Each row was made from one walk, in order. Every step used is in the known rows, and no mark comes twice. Write each row's walk.
Known rows:
dizif, pobugu: -3.6	-26.3	10.0	-1.7	-16.9	17.2	1.2	-21.7	-5.0	-11.6	39.1	4.8	-18.7	8.8	-3.7	-17.9	-1.6
natir, pobugu, dizif, lovefe, bozak: -20.0	-12.8	29.5	-23.9	-2.1	-28.2	18.9	-17.5	-24.7	-1.5	3.2	42.6	-13.0	-6.3	-24.7	-43.0	4.7
natir, pobugu, bozak, lovefe: 14.0	-69.2	17.2	4.8	5.0	-17.7	32.3	-18.0	-19.5	22.4	5.4	-3.9	-2.6	-16.3	-15.8	-26.1	12.7
pofiv, dizif: -13.1	22.2	-16.9	-11.8	21.2	-9.3	-14.9	1.2	0.4	2.7	25.7	-9.6	2.7	3.1	-17.9	7.6	-12.1
lovefe, bozak, pobugu: -22.4	-0.7	8.3	2.1	-2.6	-23.4	32.3	-17.9	-33.7	8.0	1.2	-6.9	18.4	14.9	-6.3	9.0	-16.2
lovefe, dizif, pobugu, bozak, pofiv: 12.1	-68.7	18.5	1.0	-30.5	18.9	13.5	-22.8	1.1	9.4	30.0	-8.7	-51.4	-4.2	8.0	-39.3	3.6
pobugu, dizif, lovefe: -7.6	1.6	-4.2	-17.5	-3.6	-24.6	-12.9	2.3	5.6	8.4	0.5	44.3	-28.1	-10.7	-0.4	-30.6	9.9
pofiv, bozak: -12.3	-15.4	6.2	-9.4	-5.8	-0.1	10.6	-19.2	29.0	-11.4	14.8	5.0	-15.1	8.5	-12.6	-9.6	16.2
pofiv, dizif, lovefe, bozak, pobugu, natir: -36.6	4.8	-6.3	-40.2	23.1	-68.6	16.8	-12.6	-46.4	21.1	1.0	16.0	29.9	-1.2	-35.1	15.1	-16.6
lovefe, bozak, pobugu, dizif: -43.7	17.2	11.6	-14.7	7.4	-35.5	14.6	-11.3	-28.7	17.0	15.7	12.9	-6.8	21.4	-6.2	-5.2	-21.8
natir, pobugu, bozak, pofiv, dizif: -9.3	-48.4	33.6	-3.5	28.6	-15.8	3.6	-11.7	-19.2	13.9	14.3	-37.9	-24.1	10.1	-9.8	-35.9	0.2
natir, pobugu: -0.1	-30.4	35.4	8.5	-2.3	6.0	11.2	-1.7	-13.5	-11.7	-2.5	-1.5	-9.3	7.2	1.5	-34.2	1.9
natir, pobugu, bozak, pofiv: 2.7	-69.7	50.7	9.1	5.5	-3.4	19.8	-10.3	-20.7	11.9	-9.9	-26.3	-28.9	6.2	9.3	-41.7	11.9
pobugu, dizif, lovefe, bozak, pofiv: -27.5	-6.5	4.8	-21.0	13.8	-36.5	-14.2	-16.5	-19.8	19.7	7.8	28.0	-28.9	-15.6	-11.1	-5.5	8.9
lovefe, bozak, pofiv, dizif, pobugu, natir: -46.6	-19.5	16.4	-40.3	36.2	-22.8	-21.0	-27.3	-42.7	8.1	62.8	-19.7	-0.4	2.9	-42.5	27.8	-18.4
bozak, pobugu, dizif: -29.8	-1.7	13.2	1.6	4.0	-28.6	-6.2	9.3	-13.1	14.6	13.1	10.8	-26.5	21.0	22.3	-24.4	-16.3
pobugu, bozak: 6.8	-14.6	1.1	-11.2	-6.0	-7.0	29.5	-9.0	5.5	14.2	-10.3	-8.9	5.3	2.7	-6.1	-12.6	9.8
bozak, pobugu, dizif, lovefe: -21.0	-10.5	5.0	-4.1	-7.5	-40.9	-2.5	3.6	-14.0	13.9	-3.8	36.9	-31.5	7.3	20.2	-41.2	-0.5

Write each row's walk:
-25.1	8.9	-15.3	-14.2	9.3	-50.5	20.8	-24.6	-34.8	10.7	8.0	11.6	16.5	-0.1	-23.9	0.7	-15.8
pofiv, dizif, lovefe, bozak, pobugu
9.5	-68.3	-10.6	-4.2	-10.7	-5.6	18.3	-38.2	-11.3	18.0	46.6	0.3	-11.0	-16.3	-21.3	-11.7	8.2
dizif, pobugu, bozak, lovefe
27.8	-69.9	12.9	7.5	-15.7	-5.1	37.2	-10.4	-7.1	23.6	4.5	5.6	-17.7	-25.2	-16.6	-36.8	8.9
natir, pobugu, bozak, lovefe, dizif
8.4	-44.8	38.5	-1.8	-8.7	-2.0	39.6	-10.0	-9.9	2.4	-14.0	-9.9	-3.0	9.9	-4.6	-48.7	7.8
natir, pobugu, bozak
0.9	-31.2	-10.0	-16.4	18.3	-34.3	-6.6	-15.7	-2.2	23.5	2.3	-5.3	-20.2	-15.8	-11.0	-18.8	13.7
pobugu, bozak, pofiv, dizif, lovefe
-34.3	-27.7	12.5	-11.6	-13.9	-41.7	7.7	-16.6	13.8	4.1	9.4	45.0	-48.1	16.2	9.4	-49.2	17.7
pofiv, bozak, pobugu, dizif, lovefe
-36.0	-35.0	26.4	-20.8	6.5	-35.5	15.3	-7.5	-5.8	8.5	2.2	3.4	-5.8	22.0	-1.5	-4.4	7.8
pofiv, bozak, pobugu, natir
-24.8	-33.0	17.4	8.2	-8.0	-18.3	21.3	-20.1	9.4	-7.3	8.2	1.1	-21.0	25.6	8.1	-22.3	5.6
pofiv, bozak, pobugu
-8.1	-21.6	1.8	-7.5	4.5	-23.5	3.3	-27.1	-23.5	6.5	-8.6	12.5	-5.2	-24.7	-12.9	8.7	13.9
dizif, lovefe, bozak, pofiv
-0.2	9.4	-25.3	-15.2	10.2	-24.5	-11.0	-5.4	2.9	1.4	8.1	17.7	-1.5	-14.8	-19.0	-10.3	3.8
pofiv, dizif, lovefe
-10.2	-41.7	-14.6	-2.1	5.7	-17.1	0.5	-28.7	21.6	6.5	31.6	14.8	-17.6	-16.4	-25.0	8.7	23.2
pofiv, bozak, lovefe
-28.1	-37.4	41.2	-13.5	11.0	-30.0	-2.6	-20.3	-35.8	5.3	6.8	26.7	-39.5	-7.9	-10.4	-35.6	7.2
natir, pobugu, dizif, lovefe, bozak, pofiv
-3.6	-46.6	-26.0	-16.9	11.5	-15.0	4.5	-33.1	-11.9	20.9	70.5	-10.5	-8.7	-11.9	-37.2	-5.1	-1.7
pofiv, dizif, pobugu, bozak, lovefe
-23.9	-14.9	9.9	-28.8	-1.1	-58.2	29.0	-16.3	-49.2	17.8	-25.4	26.0	29.2	-5.2	-17.6	9.0	-1.7
dizif, lovefe, bozak, pobugu, natir
-11.9	-16.3	-3.0	-10.9	30.4	-21.8	-9.3	-8.0	-4.7	24.4	17.5	-32.4	-13.2	0.7	-8.4	-3.1	-2.3
pobugu, bozak, pofiv, dizif
9.2	-28.9	5.4	2.0	-37.7	28.1	5.8	-11.8	6.4	-13.3	36.6	13.4	-33.1	-2.5	-1.1	-30.2	-7.6
lovefe, dizif, pobugu
0.5	-39.9	12.2	-0.9	7.1	-9.5	6.5	-10.6	-4.8	21.3	-7.2	-21.7	-19.4	-1.7	8.7	-10.1	12.5
pobugu, bozak, pofiv
-31.0	12.2	-6.0	-15.8	41.0	-21.5	-14.1	-19.3	-24.9	12.3	34.9	-23.3	2.2	-5.3	-31.5	31.4	-15.3
lovefe, bozak, pofiv, dizif
5.9	-57.7	-5.6	-14.5	-12.4	-5.3	-7.5	-6.1	-14.5	19.0	46.5	24.4	-16.4	-28.7	-26.0	7.4	-4.1
bozak, lovefe, dizif, pobugu, natir
-34.1	-16.4	6.4	-15.4	22.3	-5.0	-11.9	-40.1	-33.5	-2.7	71.1	-22.4	-18.7	2.5	-30.9	12.8	-18.0
lovefe, bozak, pofiv, dizif, pobugu
